Each row comes from the steps of one path. Every step used is in the known rows, and no mark comes twice. Write the path behind each row, first mark first.
In the rows, zero is written as 128.
Known rows:
g, j, h, l, s: [163 128 142 153 140 187 175 125  79 125 105  87 181 157 144 108 101 144
 176 116  81 154 161 108 127  75 106 147  94 119 141 185 127 141 133]
x, s, a, h: [116 109 117  84 128 147 143 123 113 151 136  95 117 125 117 158  66 163
 194 168  67 104 161 172  83 162 134 164  85  73 148 156 171 115 186]
x, s, l: [182  96  96 135 130 151 143 122 116 157 104  92 100 138 104 150  88 169
 166 138  88 110 152 164 116 137 112 128 113  77 138 165 177 144 197]
b, m: [148  96 147 100 121 135 144 130  82  91 123 117 183 127 109 116 106 195
 138 136 154 101 151 147  97 116 128 134  76  85 123 152 153  96 173]
j, h: [130 103 146  97 102 141 137 144  73 115 122 119 171 128 132 133  88 172
 158 150 121 142 123 137  84 124  93 154  69  85 123 152 153 136 174]
p, h, l, s, a: [132 141 127 137 117 210 150 135 123 116 102  82 159 193 126 120  67 144
 192 119  65 127 138 156 121 102  95 148  88  98 145 154 126  82 142]
s, l, h, q: [158 100  79 118  98 190 112 165  92 119 111  95 155 146 132 133  92 171
 146 142  56 122 131 151 101 138  76 122  85  94  95 104 151 124 173]
g, j, h, x, v: [178 104 172 149 123 108 157 168  81 164 120 115 140 133 133 102 100 173
 171 151 146 123 142 126 120  91 116 134 135 101 127 157 170 203 161]
g, j, h, d: [159 125 155 119 113 166 155 150  71 122 118 107 197 136 141 127 112 190
 162 156  97 161 120 142  94  89 133 168  66  89 128 146 153 135 130]
m, b: [154 112 149 109 108 138 147 128  77  94 102 126 184 122 110 110 105 195
 139 128 156 114 138 141 101 124 112 120  69  90 131 136 158 110 182]
g, j, h: [154 108 158 100 111 144 167 126  71 143 122  96 180 123 134 128  91 179
 174 159 120 147 129 129  95 101 114 157  72  94 135 152 154 158 157]
p, h: [135 108 133  90  98 162 150 126  94 102 119 114 174 158 135 131  71 179
 167 165 129 139 118 158 103 131 100 150  54  64 132 121 134  87 167]
x, g: [142  83 134 132 128 124 189 116 101 144 113 107 146 111 121 124  97 170
 153 155 134 108 128 119 106 104  96 145  95  87 131 156 170  95 170]
h, x, s: [161 104 128 159 137 128 150 157 109 155 105  97 114 158 118 124  94 170
 161 139 120 122 156 171 134 118 133  95 134  95 146 189 160 133 179]
s, a, h, l: [110 125 100 105 138 174 122 142 115 101 131  75 134 149 140 138  76 154
 189 146  71 112 156 160  88 119 112 174  81 107 136 108 143 101 146]
a, h: [120  97 112  73 125 147 133 122  77  88 140 114 157 129 143 141  76 172
 163 169 110 120 154 143  83 149 120 156  54  84 129 116 146  95 170]
x, s, l, h: [163  94  92 106 111 166 141 136  99 160 116  96 124 135 106 160  83 162
 154 149  53 120 156 148 103 163  81 118 126  62 125 162 170 119 195]
a, h, l: [124 109  89 111 146 166 129 129  96  69 132 102 152 148 155 130  90 156
 169 154  97 132 165 143 104 124 111 165  68 101 133 112 124  90 147]
x, g, j, h: [153  91 166 134 115 130 216 112  84 165 126 100 172  93 135 124 100 166
 164 171 119 140 125 104 100  86 105 172  85  89 130 175 166 141 155]
s, l, h: [158  98 100  89  98 169 122 148  84 127 122  86 149 137 116 154  80 172
 147 144  71 116 138 138  87 146  70 120 111  80 111 122 165 108 178]
p, h, d: [139 123 131 109  99 183 138 149  94  80 111 126 194 173 142 133  91 190
 155 167 108 153 107 174 105 121 117 160  47  63 126 116 132  68 141]
e, h: [144  94 144 102 114 140 131 120  95 110 122 140 183 160 115 121 101 163
 154 138 115 151 110 139  95 122 124 138  59  66 134 127 139 126 170]
a, h, b, m: [130  85 138  91  91 138 127 150  76  34 161 145 212 125 122 145 108 201
 114 173 134 130 162 161  91 155 143 150  39  87 107 114 126  92 149]
e, h, q: [148  96 123 130 118 163 121 137 101 103 110 150 187 169 135  98 109 163
 156 136 100 153 101 153 109 116 134 138  37  85 117 107 125 140 165]
s, a: [129 116 137  93 111 143 134 143 105 148 111  75 137 139 104 139  75 185
 183 141 111  94 122 162  83 113 108 139  97  98 139 136 179 120 174]
s, l: [174 100 104 115 115 156 127 134 101 126 107  84 121 140 110 144  87 177
 156 131 103 108 135 155  98 121  99 128  98  93 123 123 171 133 181]
e, m: [145  93 144  88 131 139 148 131  86  91 116 131 159 129 106 114 107 189
 141 136 164 113 151 160  96 133 120 139  74  85 122 146 164  94 183]
h, b: [143  95 127 118  92 131 130 163  88  89 119 121 182 148 111 145 103 205
 138 161 145 136 122 165 109 134 110 120  74 100 126 121 146 120 157]
x, g, j: [164  89 147 138 135 129 220  98  97 168 116  85 156 105 126 117 100 180
 167 167 135 111 132 110 113  85 118 148  99  95 145 158 170 116 154]
e, m, b: [159 102 167 103 114 141 154 128  75  65 105 154 187 114  94  97 122 199
 117 115 185 111 158 154  99 139 124 128  62  84 115 140 164  97 193]
x, s, a, h, j: [100 123 121 121 136 175 158 143 133 156 142  79 138 123  98 149  78 167
 197 167  52 119 156 168 101 132 141 147  91  91 134 156 161 100 157]
l, s, a, h, x, g: [128 111 153 154 128 158 177 144 110 145 132  79 125 135 128 127  71 135
 164 139  59  99 166 129 106 111 130 128 128 116 127 183 166  93 151]
a, h, x: [135 107 124 112 127 143 126 158  87  91 138  99 138 149 147 131  81 165
 153 160 111 126 160 156 102 129 134 122  92 103 124 129 142 109 158]
g, x, m: [157  88 139  88 137 107 161 137  73 143 106 134 135 135 102 127  97 193
 149 147 167 115 137 170 101 146  92 101 112  75 149 142 194 116 173]
g, x: [143 104 125  82 127 134 143 122  77 152 107  92 144 156 105 109  96 184
 169 142 148 108 137 155 106 122  91 111 119 100 147 125 172 100 176]
x, s, a: [136 111 128 109 122 138 151 135 122 183 107  83 114 133 100 143  77 176
 193 147  93  98 139 174 100 134 120 137 111  83 156 178 182 131 190]
j, h, x: [141 110 156 136 103 136 129 182  80 122 117 105 152 145 135 124  91 164
 146 140 122 148 129 150 105 105 106 121 105 108 118 166 149 146 163]
j, h, p: [139 114 154  93  91 163  95 161  76  89 106 138 188 142 147 137  99 163
 162 137 100 161 110 122 100 149 112 151  67  76 114 153 148 167 165]
j, h, q: [132 102 125 123 104 162 124 163  82 109 112 130 175 135 150 112  99 172
 160 148 103 146 116 152  97 113 100 153  43 102 108 133 139 149 168]

Write each row's path:
[108 113 125 112 112 179 149 166  89 128 130  90 199 135 105 133  95 184
 154 157  89 140 134 127 106 116  84 107 103  95 109 137 144  66 142]  l, h, j
[130 115  97 124 154 189 140 119  87  67 123 105 158 164 151 120  87 136
 167 124  70 130 188 122 116 122 114 146  80 107 137 152 118  82 144]  a, h, l, s
[137 124 143 107 120 167 148 135  97 149 104  77 144 153  98 128  71 167
 183 115  88  93 142 146  95 114 112 121 107 105 145 174 171 109 170]  l, s, a
[103 125 121 105 139 172 161 131 123 191 139  70 129 139  84 134  85 165
 199 164  67 115 163 174 108 135 126 127 128 100 144 148 175  92 160]  g, x, s, a, h, j
[123  99  92  97 128 170 122 140  88  80 129 124 162 137 162 117  87 172
 165 167  95 126 145 157  93 139 129 154  31  99 113  96 132 108 163]  a, h, q
[131 114 123 136 124 161 131 152  89  99 110 107 162 146 145 123 102 154
 162 134 107 154 137 135 106  96  82 161  80 105 127 146 132 130 151]  j, h, l
[151 121 138 152 126 135 143 169 130 185 105  71  98 156 102 135  81 171
 182 136  96 102 145 186 119 115 134 103 148 102 150 188 180 141 179]  h, x, s, a
[142 127 138 150 133 190 130 130 120 126 105 105 167 196 110 110  96 127
 179  90  52 140 132 136 117  93 120 137  98  99 146 161 132 122 146]  e, h, l, s, a
[139 135 120 143 142 186 142 141 113 132  93  68 138 172 111 117  83 149
 188 100  72 104 154 143 119  89 101 131 120 121 148 169 151 108 148]  h, l, s, a
[183 107 172 158 116 107 154 179  79  90  95 154 154 128 113 120 111 198
 108 123 177 125 147 169 116 131 126  75  98  86 129 163 173 140 169]  h, x, m, b
[129 129 141 117 122 171 132 158  97 121 131  75 129 164 129 129  65 146
 173 128  61 106 170 154  98 125 140 112 116 118 133 165 153 108 154]  l, s, a, h, x
[120 109  97 112 128 167 133 140 121 144 124 106 125 136 136 133  75 162
 196 165  54 107 152 184  96 155 141 163  62  90 132 135 156 132 179]  x, s, a, h, q
[132 120 134 128 105 147 141 185 111 191 117  75 122 154 107 143  73 165
 171 145  63 112 146 170 107 141 105  97 160  89 137 188 174 120 177]  l, h, x, s, a
[100 136 136 116 129 202 153 145 110 123 137  73 167 142 101 136  73 157
 184 137  45 116 161 137  98 113 130 130  86 114 124 155 151  78 137]  l, s, a, h, j
[155  98 162 141 116 107 125 183  81 140 116 137 133 136 131 107 100 167
 154 143 144 121 138 135 111 111  96 130 130  94 114 156 168 180 177]  j, h, x, v
[125 104 146 141 120 136 168 153 120 145 140  79 116 121 132 137  74 153
 165 166  83 100 146 149  92 110 127 146 118 109 125 147 171 101 153]  s, a, h, x, g
[115 120 133  77 121 172 139 125  89 116 134  86 146 141 120 138  58 155
 185 136  59 101 164 144  80 141 125 146  80  94 138 151 159  96 165]  l, s, a, h
[144  93 167 170 107 124 175 163  94 145 119 108 147 117 139 119 101 155
 139 152 120 143 127 126 111  89  98 134 115 105 114 186 160 132 159]  j, h, x, g
[185 106 128 173 111 150 130 170 110 159 109  96 100 147 122 150  93 150
 151 130  72 144 152 170 122 122 111 114 135  93 120 191 168 183 187]  j, h, x, s, l
[130 124 127  63 120 167 105 127 106 163 119 105 123 157 117 139  82 151
 200 151  59 119 152 162 107 186 137 145 120  73 149 145 180 141 180]  g, x, s, a, h, p
[167 118 168 140 109 139 159 163  80 147 121  82 161 141 141 119  94 174
 162 147 122 154 137 142 113  84 126 123 107 113 130 165 150 166 147]  g, j, h, x
[164 121 166  97  99 166 126 144  75 117 108 116 195 139 148 133 101 170
 175 145 101 166 114 115 111 126 131 155  70  83 126 155 151 189 149]  g, j, h, p
[137 107 131 112 102 147 131 184  78 123 122  91 161 156 130 129  84 175
 141 148 104 130 141 144 108 126  90  90 131  96 119 147 147  97 159]  l, h, x
[126 120 126  82 114 169 102 140 116 125 121 117 134 142 134 159  75 150
 198 154  48 123 148 158  99 187 154 162  85  63 139 159 167 151 176]  x, s, a, h, p
[138 123 129 148 131 184 141 142  80  98 102 112 170 162 139 114  98 136
 163 108  81 153 158 120 119  96  87 144  89 111 130 187 126 122 149]  j, h, l, s
[146  88 145 123  86 132 118 151  95  84 130 157 211 168 107 138 114 184
 130 155 123 171 102 159 107 137 128 129  51  78 122 111 126 135 153]  e, h, b
[150  94 147 121 111 118 143 198  72 121 117 134 150 139 131 148  88 184
 122 150 124 135 143 158 103 153  91  79 124  72 123 164 170 113 158]  l, h, x, m
[211 111 139 176 117 152 159 153 107 185 112  73 109 143 123 142  96 157
 167 138  72 147 156 159 131 102 131 119 138 103 132 192 168 203 171]  g, j, h, x, s, l
[168 109 108  87  86 191  81 166  86 100 106 106 165 154 130 157  92 162
 147 129  50 137 123 124 104 168  87 119 109  68 102 126 161 139 169]  s, l, h, p
[141 112 105 127 106 197 137 168 103 133 125  70 170 133  95 151  95 176
 148 141  59 135 134 134 105 118  76 103 116  97  96 124 157  88 150]  s, l, h, j
[138 119 108 130 121 182 145 132 111  83 109 105 170 178 146 121  84 163
 171 152 116 148 130 155 125 107  90 158  64  86 135 118 113  82 145]  p, h, l
[143 102 125 134 116 142 147 171  94 159 116 101 140 155 124 135  88 167
 151 152  87 134 159 152 124 146 100  89 147  80 132 190 154 110 176]  l, h, x, s
[157 102 159 120  80 137 156 157  73 114 134 114 206 132 124 147 107 200
 147 176 127 169 119 148 105 115 117 148  62 105 125 135 142 165 139]  g, j, h, b
[166  93 140 146 137 102 131 173  95 141 107 120 119 150 119 100  98 182
 161 137 161  90 145 140 125 108 109 106 145  99 128 142 175 155 177]  h, x, v
[172  90 120 163 102 152 162 168 105 156 120  79 123 129 123 142  94 153
 126 143  71 118 141 127 113 113  75 102 157  97 103 154 172 105 163]  s, l, h, x, g
[157 103 145 174 136 152 208 118 101 150 115  91 166 113 149 112 116 149
 167 156 104 150 136 101 122  61  94 179  95 112 135 170 144 137 130]  x, g, j, h, l
[177  98 156 178 136 126 213 133 108 172 115  68 138 126 130 109 104 174
 158 157 138 116 138 125 133  64 132 112 135 118 140 169 167 127 143]  h, x, g, j
[104 109 118 110 135 174 148 142  99  91 145  97 176 126 121 135  90 175
 166 168  94 136 152 138 101 118 126 140  63  99 114 118 139  77 141]  a, h, j
[123 123 134 105 114 147 120 171 107 122 137  72 123 150 131 139  65 165
 174 154  86 109 150 173  85 127 135 131 104 112 128 128 163 116 157]  s, a, h, x
[162 117  98 108  98 190 109 170  84 106 116  98 168 151 126 155 101 182
 136 143  51 131 130 152  89 134  86 131 106  76 103 115 163  87 149]  s, l, h, d
[198 105 148 149  88 139 138 197  77 102 106 138 151 123 112 146 104 183
  92 117 112 130 155 160 106 156  88  64 126  78 103 147 181 136 172]  s, l, h, x, m, b
[173 103 165 172 113 149 221 127 114 157 119  83 158 143 144 113  86 169
 161 175 130 141 123 134 139  77 125 134 104  90 135 155 141 106 137]  p, h, x, g, j
[149 119 108 151 152 179 147 128  95 100  94  94 155 173 127 108  98 149
 167 103  99 125 164 125 133  92  97 122 106 114 145 170 132  96 149]  h, l, s
